Each row was made from one small tree. Brackets hold a mark, then the marks that hang from it, in alphabetical order. Every link used is in the known rows. Write each row's tree.
Known rows
{P {Z B M}}: -1.84 -0.67 -0.05 -1.20  2.54  0.37 -0.54  2.82  0.62  2.79 -1.30  0.17  0.66 -3.71 -1.41 -0.57 -1.32  1.17 -0.26 -1.57 -3.87  0.04  1.44 -1.26 -0.02 -0.48  0.11 -4.39
{X {B Z}}: -0.02 -0.16 -1.24 -0.97  1.05  0.12 -0.76  2.48  1.44 -1.11 -0.49 -1.27  0.20 -1.57 -0.69 -0.03 -1.08 -0.97  0.42 -0.95  0.50 -0.44  1.40 -2.08 -0.67  1.99 -0.20  0.44
{N {Z {B X}}}: -0.43 -0.11  0.14 -0.71  0.86 -0.10 -0.07  3.24  0.28  3.44 -0.58  0.76  1.71 -2.95 -1.07 -1.31  0.90  0.76 -0.15 -2.67 -2.13  0.67 -1.14 -3.41 -0.18 -0.38  0.20 -1.96
{B {Z M {P {D U}}}}: -0.14 -0.94  0.38 -1.27  1.27  0.19  1.45  2.79  0.52 -0.82 -1.03 -1.49 -0.02 -0.06 -5.15 -0.39  0.63  0.70  0.64 -1.08 -2.66 -0.15  1.43 -5.59  0.15 -0.03 -0.36 -4.96
{P {D {U E}} T Z}:  1.33 -0.47  2.66  2.34  1.04  0.01  2.65  2.81  0.69  4.73 -0.41  0.12 -1.34 -2.45 -1.50  0.45  0.08 -0.27  1.03 -1.50 -1.02  3.89  0.48 -2.08  0.68 -3.79 -0.10 -2.60
{E {B {Z M {P {D U}}}}}:  0.34 -0.77 -0.20 -1.02  1.31  0.22  0.37  3.83 -0.01 -0.76 -0.61 -1.55 -0.24 -1.86 -3.94 -0.09 -0.87 -0.81  0.98  0.82  0.17  1.89  1.60 -3.81 -0.64  1.44 -1.14 -6.74
{E {B X {Z {M D} P}}}: -0.01 -0.70 -0.09 -1.21  1.18  0.53 -1.50  4.47  1.09 -0.05 -0.51 -1.82  0.58 -2.67 -3.53  0.17 -0.78  0.66  1.26  0.74 -0.30 -1.10  1.49 -0.84 -0.80  2.73  0.92 -5.98
{E {B X {Z M P}}}:  0.18 -0.49  0.21 -1.73  0.99  0.35 -1.43  4.72  1.73  0.22 -0.59 -1.15  0.93 -2.64 -3.32 -0.26 -0.67  0.37  1.26  0.59  0.19 -0.29  1.13 -1.67 -0.26  3.00  0.13 -5.08
{U {D {P T}}}:  0.57 -0.02  1.82  2.72  0.22  0.24  1.77 -0.10 -0.42  2.83  0.57 -0.77 -1.24 -1.01 -0.01  0.83 -1.87  0.45  0.66 -0.46 -2.18 -1.12  0.59 -1.13 -1.32 -1.62 -0.04 -1.63
{B {Z M}}: -0.80 -0.60 -0.64 -1.25  0.80  0.16 -0.63  2.21  0.15  0.23 -0.59 -1.08  0.10  0.26 -2.79 -0.19 -0.21  1.05  1.66 -0.74 -1.31 -0.39  1.85 -2.11  0.23  1.83 -0.15 -2.85
{M D}: -0.36 -0.38 -0.79  1.12  0.44  0.24  0.10 -0.52 -1.18 -0.68  0.12 -1.19 -0.68 -0.05 -0.24  0.81 -0.01  0.62  0.09  0.16 -1.37 -1.69  0.54  1.47 -0.93 -0.83  1.41 -1.68
{P {D U} {Z {B X}}}:  0.64 -1.09  2.33  1.42  1.40  0.08  1.46  3.85  1.15  5.47 -1.27  0.80  0.28 -2.87 -2.03 -0.80  1.32  0.85 -0.61 -1.05 -3.53  1.00 -0.29 -3.81 -0.28 -0.54  0.59 -3.49
{D M {P T {Z B}} {U E}}:  0.33 -0.14  2.87  5.06  1.23  0.38  3.00 -0.57 -1.40  5.55 -2.61  1.24 -2.16 -0.63  0.20 -0.22 -0.24  3.22  1.15 -0.82  1.06  2.85  0.09 -3.37 -1.05 -1.62 -0.93 -4.99
{B X}:  0.79 -0.14  1.31  0.35 -0.70  0.08 -0.59  1.07  1.49  1.98 -0.36  0.45  0.75 -0.92 -0.14 -0.30  1.09  1.22  0.13 -0.44 -0.40 -1.65 -0.98 -0.28  0.21  1.07  1.66  0.59
{X {B {Z {P {D M} T}}}}:  0.69 -0.16  0.02 -1.02  1.73  0.48  1.22  2.62  1.24 -0.80 -0.82 -1.80 -0.13 -1.86 -2.44  0.42 -1.53 -0.24  0.33 -1.72 -0.30 -0.83  1.83 -5.99  0.24 -0.98 -0.19 -1.28
{Z {B X} {M {D {U E}}}}: -1.71 -0.92 -1.44  0.89  0.78  0.36 -0.18  0.63 -1.25  1.24 -1.68  0.25  0.30 -4.24 -2.16 -0.88 -0.49  3.63 -0.50 -3.82 -2.64 -1.23 -0.24 -0.65 -0.55  0.30  3.05 -4.38
{P D T}:  1.41  0.00  1.71  0.92  0.93  0.02  1.62  0.82 -0.35  1.46  0.90 -0.80 -0.75 -1.35 -1.95  1.09 -0.96 -0.34  0.50 -2.57 -1.51  1.03  0.40 -4.43  1.82 -3.23  0.39 -0.57
{D P}:  0.22  0.27  1.39  2.48  0.51  0.09  0.52 -0.75 -0.41 -0.10 -0.35 -0.28 -0.96  1.18  0.01  0.28  0.05  0.30 -0.26 -0.18 -0.66 -1.62 -0.28 -1.44 -0.82  0.47 -0.82 -2.01
{B {Z {M {D P}}}}: -0.88 -0.73 -0.38  0.81  1.37  0.38 -0.39  1.37 -0.81 -0.26 -0.69 -2.10 -0.89  0.67 -2.85  0.53 -0.23  1.75  1.59 -0.78 -2.61 -2.36  2.08 -2.07 -0.76  1.58  0.35 -5.08
{X {B {Z {P D}}}}:  0.26 -0.24 -1.04 -1.46  1.71  0.30  0.34  3.46  2.01 -2.17 -0.51 -1.74  0.56 -1.97 -2.46  0.00 -1.06 -1.31 -0.50 -1.67 -0.79 -1.18  1.49 -3.38 -0.43  0.20 -0.10 -0.65
{N Z}:  0.07 -0.03  0.21 -0.56  0.41 -0.11  0.84  2.17 -0.05  1.94 -0.22  0.12  0.41 -0.93 -0.06 -0.52  1.01 -0.76  0.21 -1.03 -0.93  0.92 -0.43 -3.03 -0.34 -1.58 -0.92 -2.13
{D M {P Z} {U {E B}}}:  1.15 -0.34  2.03  4.88  0.47  0.53  2.68  0.22 -1.11  4.45 -2.74  1.11 -2.55  0.01  1.70 -0.01  0.28  1.64  0.44  2.60  3.35  1.97  0.51 -0.88 -2.43  0.14 -1.57 -6.47
{B X {Z M {P {D U} T}}}:  0.76 -0.92  2.69 -0.80  0.74  0.15  0.93  3.82  1.72  1.89 -0.99 -1.19  0.43 -1.39 -5.86 -0.31  1.02  2.05  1.75 -2.50 -3.25 -0.59  0.60 -7.50  1.19  0.16  1.25 -4.33
{X {B {Z M P}}}: -0.84 -0.36 -1.40 -2.44  1.70  0.41 -0.33  3.04  1.57 -2.77 -1.06 -1.80  0.57 -2.93 -2.50 -0.20 -1.73 -0.59 -0.11 -2.05 -1.17 -1.59  1.91 -4.13 -0.42  0.67  0.01 -2.29

Write each row's tree
-1.05 -0.49  2.37 -0.75  2.28  0.29 -0.77  3.30  1.28  4.94 -0.86  0.00  0.67 -5.26 -2.40 -0.16 -1.72  2.04  1.34 -3.49 -4.16  0.77  0.93 -3.85  1.45 -1.39  1.18 -3.88 -> {P T {Z {B X} M}}
-0.65 -0.39 -1.68 -1.55  1.26  0.30 -0.74  2.59  0.99 -1.44 -0.94 -1.26  0.02 -2.65 -1.29 -0.04 -1.61 -0.40  0.32 -2.08 -0.70 -1.25  2.02 -3.92 -0.39  1.56  0.17 -1.71 -> {X {B {Z M}}}
 0.14 -0.23  0.12  3.86  0.69  1.03  2.40  1.56  0.48  6.46 -1.65  1.14 -0.42 -2.46  1.88 -0.20 -1.58  3.23 -0.61 -0.56 -0.28 -2.14  1.02  4.58 -2.26 -1.41  1.08 -1.70 -> {U {D M {P {Z {B X}}}} E}
-0.89 -0.42  0.64 -2.14  1.58  0.15  0.11  2.64  0.73 -0.86 -0.36 -1.76  0.35 -0.68 -4.81 -0.03 -0.97  1.08  2.04 -1.73 -2.17  0.39  1.83 -3.93  0.99 -0.17 -0.36 -3.62 -> {B {Z M {P T}}}
-1.62 -0.16  0.17 -2.69  2.40  0.08  0.93  3.02 -0.47  0.80 -0.76 -0.52  1.33 -4.63 -3.91 -0.92 -1.37  0.69  0.09 -4.67 -4.20  1.45  0.16 -7.45  0.83 -3.67 -0.44 -5.72 -> {N {Z B M {P T}}}
 0.37 -0.60  2.03  2.99  0.82  0.90  2.30  1.18  0.14  6.68 -1.44  0.34 -0.58 -1.57  1.17  0.06 -1.01  2.81 -0.36  0.80 -2.69 -3.23  1.00 -1.18 -2.27 -0.78  0.52 -3.33 -> {U {D M {P {Z {B X}}}}}
 0.74 -0.54 -0.21 -0.39  1.11  0.40  1.79  2.23  0.81 -0.88 -1.58 -1.25 -0.34 -1.16 -2.00 -0.17 -0.22 -0.11 -0.26 -0.56  0.00 -0.36  1.38 -6.19 -0.85  0.10 -0.37 -2.08 -> {X {B {Z {P {D M U}}}}}
-1.62 -0.26  0.98 -2.14  1.98  0.34 -0.39  1.93  0.74  0.04 -0.94 -0.30  1.74 -5.08 -4.74 -0.76 -2.00  2.76 -0.11 -5.12 -4.25 -0.95 -0.11 -5.64  1.62 -1.74  1.68 -3.86 -> {Z {B X} M {P T}}
 1.69 -0.37  2.56  1.95  0.15 -0.27  2.59  0.15 -1.10  2.01  0.25 -0.36 -1.51 -0.83 -2.26  0.57  0.16 -0.17  0.89 -1.78 -1.18  2.82 -0.35 -6.70  1.20 -2.79  0.06 -1.88 -> {P {D U} T}
-0.27 -0.01  0.70 -1.50  2.42  0.02  1.90  3.57 -0.09  1.43 -0.09 -0.50  1.34 -3.33 -3.63 -0.59 -0.40 -0.29 -0.35 -4.02 -3.53  1.81 -0.41 -6.42  0.80 -4.40 -0.69 -3.51 -> {N {Z B {P D T}}}
-1.14 -0.67  0.75 -1.15  2.46  0.15  2.05  1.35 -1.12 -0.56 -0.94 -0.64  0.35 -4.46 -5.78 -0.53 -1.88  1.47 -0.68 -4.95 -4.68  1.23  0.28 -8.70  1.42 -3.77  0.53 -5.95 -> {Z B M {P {D U} T}}
-0.81 -0.41  0.58  1.68  1.41  0.45  0.44 -0.94 -1.84 -0.66 -0.47 -1.73 -1.63 -1.58 -1.53  1.14 -1.45  1.62  0.37 -2.40 -3.46 -2.78  1.18 -3.70 -0.15 -1.72  1.25 -5.78 -> {Z {M {D {P T}}}}
-1.49 -0.54 -0.70 -1.27  1.11  0.28 -1.12  1.48 -0.08  1.40 -1.18  0.48  1.35 -4.15 -2.16 -0.97 -1.03  2.92 -0.65 -3.95 -3.24 -1.65 -0.01 -3.07  0.74  0.92  1.88 -3.08 -> {Z {B X} M}
 0.36 -0.52  0.02 -0.89  0.55  0.30 -1.91  4.31  1.16  1.52 -0.40 -0.91  0.44 -2.43 -2.25 -0.06 -0.59  0.49  1.68  0.65  0.87  0.17  1.23 -1.10 -0.26  3.83  0.25 -4.47 -> {E {B X {Z M}}}
 1.48 -0.48  0.78 -0.49  0.93  0.61 -0.06  4.47  1.38  1.80 -0.66 -0.95  0.60 -1.23 -2.71  0.11 -0.04  0.59  0.95  1.42  1.28 -0.39  1.06 -2.10 -0.35  2.05  0.01 -3.82 -> {E {B X {Z {P {D M}}}}}
 0.54 -0.47  1.17  0.99  1.20  0.41 -1.54  3.53  0.18  1.71 -0.20 -1.92 -0.58 -2.40 -2.65  0.80 -1.27  0.97  2.48 -0.24 -0.25 -0.67  1.42 -2.45 -0.51  2.87  0.65 -6.27 -> {E {B X {Z {M {D {P T}}}}}}
-0.82 -0.30  0.00 -2.39  1.42  0.14  1.46  2.68  0.20 -0.06 -0.96 -0.57  0.84 -2.53 -2.42 -0.69  0.06 -0.19 -0.56 -2.34 -3.20 -0.50  0.28 -5.56  0.00 -3.31 -0.59 -5.71 -> {N {Z M P}}
 0.21 -0.95  1.00 -0.26  2.14  0.54  1.36  3.43  0.92  3.10 -0.84 -0.51 -0.51 -2.78 -1.49  0.49 -0.53 -0.22 -0.89 -1.40 -4.27 -1.49  1.99 -3.41  0.49 -2.84  0.40 -4.75 -> {P D {Z M}}
 0.64 -0.20  2.72  3.21  1.22  0.74  1.97 -0.34 -0.42  4.07 -1.99  0.36 -1.63  1.22  1.28  0.50  0.24  2.04  0.09  1.49 -0.49 -2.22  1.09 -3.35 -1.17 -0.79 -1.09 -4.64 -> {D M {P Z}}
 0.45 -0.15  1.81 -0.25  1.88  0.55  1.75  1.74  0.33  2.00 -0.83  0.11  1.26 -3.26 -3.89 -0.27 -0.84  2.83 -0.59 -3.69 -2.80 -0.78 -0.28 -6.00  1.66 -3.04  1.50 -1.80 -> {Z {B X} {P {D M} T}}
 0.15 -0.60  0.61  1.47  1.27  0.17 -0.48  2.38 -1.43  0.54 -0.29 -2.13 -1.64 -1.39 -2.82  0.76 -1.43  0.11  2.62  0.70  0.29  1.70  1.74 -3.74 -1.18  2.25 -0.82 -7.60 -> {E {B {Z {M {D {P T} U}}}}}
 1.58 -0.12  1.62  5.17 -0.68  0.43  2.40 -1.15 -1.63  3.21 -2.46  1.29 -2.19  0.36  1.47 -0.24  0.80  2.66  0.26  1.45  4.32  0.81 -0.72 -1.79 -1.95  1.06 -0.44 -4.89 -> {D M P {U {E {B X}}}}
 0.01  0.20  1.57 -1.42  1.16 -0.12  1.47  2.59  0.51  0.82 -0.08 -0.57  0.69 -1.83 -2.25 -0.30  0.07 -0.83  0.62 -1.95 -1.89  1.72 -0.44 -5.13  0.40 -3.52 -0.98 -2.94 -> {N {Z {P T}}}
-0.33 -0.81 -0.71 -0.89  1.19  0.25  1.60  3.02  0.64 -0.86 -1.16 -1.19  0.09 -0.47 -4.81 -0.54  0.19  0.84  0.47 -1.65 -1.41  0.32  1.44 -2.68  0.19 -0.59 -0.02 -4.12 -> {B {Z M {P {D {U E}}}}}
 1.07 -0.13  3.57  5.43  0.53  0.38  3.40 -1.00 -1.04  5.28 -2.39  0.97 -2.87  0.59  0.84  0.22  0.38  2.62  1.47  0.55  1.77  2.33  0.19 -3.33 -1.00 -1.95 -1.01 -4.88 -> {D M {P T Z} {U E}}
 0.14 -0.07  3.20  4.45  0.95 -0.09  1.24  1.27  0.53  4.74 -1.54  1.08 -1.10 -1.88 -0.96 -0.62  0.35  1.89  1.13 -2.07 -0.29  2.95 -1.04 -0.89 -0.80 -0.19 -0.14 -3.67 -> {D {P T {Z {B X}}} {U E}}
-0.60 -0.17 -3.13  0.49  0.98  0.48 -0.95  2.99 -0.22 -0.55 -0.28 -0.94 -0.21 -2.42 -1.03  0.35 -1.91  0.35  1.00 -0.46  2.79  1.10  1.92  5.87 -0.93  1.37  0.51 -3.11 -> {U {E {B {Z {M D}}}}}
 0.73  0.24  0.23  4.25 -0.09  0.80  3.20 -0.77 -1.00  4.11 -0.65  0.30 -1.62 -1.18  1.59  0.75 -2.52  2.43  0.37 -0.95  1.30 -0.80  1.07  2.72 -1.35 -3.03  0.61 -0.72 -> {U {D M {P T}} E}
 0.85 -0.28  0.49 -0.29  0.25  0.12 -1.89  4.21  1.38  1.94  0.09 -0.73  0.62 -1.41 -1.54 -0.09 -0.12 -0.18  1.85  1.62  1.92  0.99  0.66  0.79 -0.66  4.29 -0.06 -2.39 -> {E {B X Z}}
 0.68 -0.25  0.61 -1.21  0.62  0.22 -1.46  4.66  2.07  0.54 -0.09 -1.06  1.07 -1.59 -2.70 -0.25 -0.16 -0.28  1.39  1.55  1.47  0.64  0.56  0.33 -0.58  3.42 -0.06 -3.10 -> {E {B X {Z P}}}
 2.18 -0.38  1.27  2.66  0.34  0.31  3.05  1.21 -1.57  3.49 -0.66 -0.16 -1.88 -0.87 -1.84  0.68 -0.46  1.23  1.95 -0.66  2.54  3.94  0.94 -4.71  0.72 -1.88 -0.38 -3.12 -> {P {D M {U {E {B Z}}}} T}
-0.23 -0.94  0.16 -0.20  0.46  0.42 -1.09  2.90  0.88  1.79 -0.89 -1.41  0.34 -0.82 -3.06  0.03  0.86  2.67  1.72 -1.11 -2.65 -3.21  1.25 -1.78 -0.10  2.53  2.23 -3.43 -> {B X {Z {M D}}}
